Every row comes from one small tree of marks. The marks that hang from a mark follow it in brackets, in the order of their numbers. Every link used is in the known rows. Which tree was each row made from?
Known rows:
K911(K427(K150)): [ 13  -8   1  -9   3   5 -36  -6 -13  -9   0  -9 -17 -17   6 -13 -22  -2
  12  11 -10 -30  -1  -6 -16]
K150(K427(K164 K911) K643): [ 24 -20 -11  13  14  25 -20   1  12  31 -11   6 -31  15 -22   3 -11 -32
 -15  12   7 -32   1  22 -16]
K737(K531(K150(K427(K627) K643))): [-21 -15  29  -1 -11  12   0 -12  11 -22  15  18  -9  34 -10  15   0 -10
   8  40  36  -8  10   7 -12]
K17(K164(K427(K627))): [ 14  -7   7   4 -16 -11  -8  -3  11  -6  11 -13  -5  40 -14  46 -22  15
  44   5 -21 -39  13  29 -21]
K150(K427(K911)): [ 16 -13   1  -7   3  10 -47   0   9  41 -19  -3 -26 -23 -10  -5 -31 -29
 -10  15 -14 -27   2  13  -4]
K164(K427(K150 K627)): [-11  -2  -8 -12 -14 -14 -26  -2  -1 -13   6 -18   1  17   1  12 -20  19
  36  23 -26 -32 -12   3  -4]
K737(K531 K643): [-15 -18  27  -8  -1  17   0 -15   7 -27  10  15 -10  17  -3  -8  10  12
  -3  23  46 -17  17  11 -17]
K531(K150(K427(K164 K911)) K737): [-30 -19  20  15  -3  29 -15  -9   3 -28  -8  13 -21  23 -22  10  -2 -26
 -14  17  28 -17   7  19 -21]
K427(K150(K643) K164 K627 K911): [ -5 -20 -47   9  14  17  -3  -2  -1  10   7  -2 -16  36  -6  11   4  -2
   9   8 -13 -40 -22  16 -35]
K627(K427(K150 K164 K911)): [-10 -13 -30  17   8   8 -34   1  -5  11  -5 -11 -14 -14  -4  25   2   0
  -2 -15 -20 -20  -6  23 -14]
K911(K427(K164 K627)): [ 39  -7 -26  34  14   7   2   4 -14  14   7 -11 -21  36 -15  32 -14 -18
  14   9 -22 -25  -2  22 -33]
K427(K150(K643) K164 K911): [ -6 -23 -27   3  13  23 -18  -6   1  -3  -3   3 -20  14  -6  -4   3  -1
  -4   1   6 -41 -12  11 -30]
K427(K627 K911): [ -9 -13 -29   4   6   8 -14  -7   0  17   0  -8 -14  10  -7  16 -16 -11
  10  12 -23 -29  -5  20 -23]
K164(K427(K150)): [-14  -3  10 -18 -16  -8 -39  -5   1 -30  -4 -13  -2  -4   0  -2 -21  19
  26  17  -9 -33  -2  -1  -1]
K737(K531(K150(K427(K911))) K643): [-40 -26  34  -5  -5  31 -11 -21   7 -41   2  25 -14   9 -15 -10   8 -11
 -11  28  40 -17  20  19 -21]
K643(K737(K531(K150))): [-42 -17  48  -1 -10  14   3 -22  -1 -74  12  24  -5  13  -9  10  16  14
  -8  22  43 -14  17  10 -18]
K643(K737(K531(K150(K427(K627))))): [-25 -15  40   1  -9   8   1 -12   2 -40  14  20 -10  20 -13  15   7  -2
  -5  33  21 -13   8  15 -13]
K737(K531): [-10 -12  22  -3  -5   2 -15 -10   7 -14   4   7 -11   1   0   9  -4   7
  -1  18  23 -15   8   6 -14]
K911(K427): [ 21  -5   5   7   6  10 -23  -7  -9  -8  -1  -7 -19  -6  -6   2 -23 -14
   8  11  -1 -25  13   7 -20]
K427(K164 K627): [ 38  -6 -22  23   7  -1   1  10  -2  34   2 -10 -17  48  -8  38 -11  -6
  12  11 -13 -17 -15  19 -19]
K150(K427): [ 39  -5  20 -12  -4  -1 -44   8   9  44 -16  -5 -24 -10  -3   0 -33 -21
  -1  21  -1 -14  -1   3  11]
K427(K150 K164 K627 K911): [  4 -18 -47  11  11   6 -17   3  -8  26  -2 -10 -18  19  -2  19  -6  -3
   6   2 -35 -36 -28  17 -30]
K150(K643(K737)): [ -5 -12  24  -9   3  20   4 -14   7 -35  10  13 -13  22  -8  -5   5   6
  -2  21  40 -28  15   6  -7]

Which tree is each row?
[ 11 -15  -2  12  15  23  -1  -8 -14 -36  11   7 -22  16 -10  -5   6   0
  -3   8  13 -40   1   8 -31] | K911(K427(K150(K643(K737)) K164))
[-35 -10 -27  -8  -8  -4 -27  -9  -2 -22   2 -16  -1   4  -7   7 -17  10
  27  15 -39 -43 -11  15 -19] | K164(K427(K150 K627 K911))
[-21  -7  11 -19 -13   2 -25 -10   7 -41   4  -6  -1  13  -2  -7 -11  21
  27  22  11 -36   3  -2  -4] | K164(K427(K150(K643)))
[  7  -8   3 -10 -19 -16 -19  -2   6  -6  12 -14  -2  27  -2  34 -22  26
  47   5 -28 -43  -1  17 -19] | K17(K164(K427(K150 K627)))
[-24  -8   9 -11   0  10 -17  -9   3 -30  13   1  -5  -6   4   6  11  17
   7   7  20 -17   9   4   7] | K627(K427(K150(K643(K737))))
[-43 -14 -27  -9  -6   6 -15 -14   4 -35  10  -9   0  19 -10   1  -9  12
  28  21 -18 -46  -3  13 -22] | K164(K427(K150(K643) K627 K911))
[ 26 -17 -29  18  16  19  -6   4  10  45  -1   2 -28  35 -23  17 -11 -33
  -5  19 -10 -31  -7  27 -20] | K150(K427(K164 K627 K911) K643)
[-14 -13  18 -26   0  14 -15 -11   3 -32   9   9 -11   6   7 -20   3  18
   3  19  29 -33  -1  -8  -5] | K427(K150(K643(K737)))
[-36 -12  -8 -14  -9   2 -42 -12   1 -34  -6 -11  -4 -17  -7  -7 -17  12
  14  10 -22 -43  -1   9 -15] | K164(K427(K150 K911))
[  1 -15  19  18  -7   4  -5  -1   3  -4   6  11 -15  35 -14  34  -2 -13
   1  28  12  -5  -2  17 -18] | K737(K531(K150(K427(K164 K627))))
[-14 -20  12   1   6  16   5  -9   2 -38  16  19 -14  25  -4   0  24  20
 -12  14  35 -33  -5   6 -24] | K427(K150(K643(K737(K531))) K164)
[-18 -17 -31  15  12  19 -20  -5   1  -4   3  -4 -13   1  -7  20  11   0
   0 -10  -1 -24   1  21 -16] | K627(K427(K150(K643) K164 K911))
[ 32  -8 -29  19  12   2 -12   5 -19  15   7 -13 -19  21  -2  18 -14  -7
  17   9 -29 -30 -16  10 -31] | K911(K427(K150 K164 K627))
[-26 -17  31  -6   2  20  12 -21  10 -53  20  24 -10  19 -10  -3  18  13
 -10  24  53 -27  18  10 -17] | K150(K643(K737(K531)))
[ -5 -16  40 -10   0  17  -5 -11  15 -18  11  25 -20   7 -14 -12   4  -6
 -18  33  40 -25  16   9  -4] | K150(K427 K643(K737(K531)))
[-16 -17   3 -11 -14  -1 -34 -12   9 -23   0  -9  -7  -4  -8  18 -18  19
  28  -7 -24 -54  10  23 -29] | K17(K164(K427(K150 K911)))
[-20 -19  20  -5  -3  28 -24 -14  10 -21  -7  12 -17  11 -15  -2 -13 -25
   1  25  27 -21  14   9 -10] | K531(K150(K427(K911) K643))
[-20 -25 -16   3  16  28  -7 -11  -2 -31   4  12 -19  13 -11  -7  16   5
 -16   1  11 -47  -8  16 -32] | K427(K150(K643(K737)) K164 K911)
[-30 -14  51 -13 -12  31  -8 -14   6 -43   1  18 -14  31 -10 -15   1 -10
   1  35  62  -9  20   5  -2] | K531(K150(K427) K737(K643))
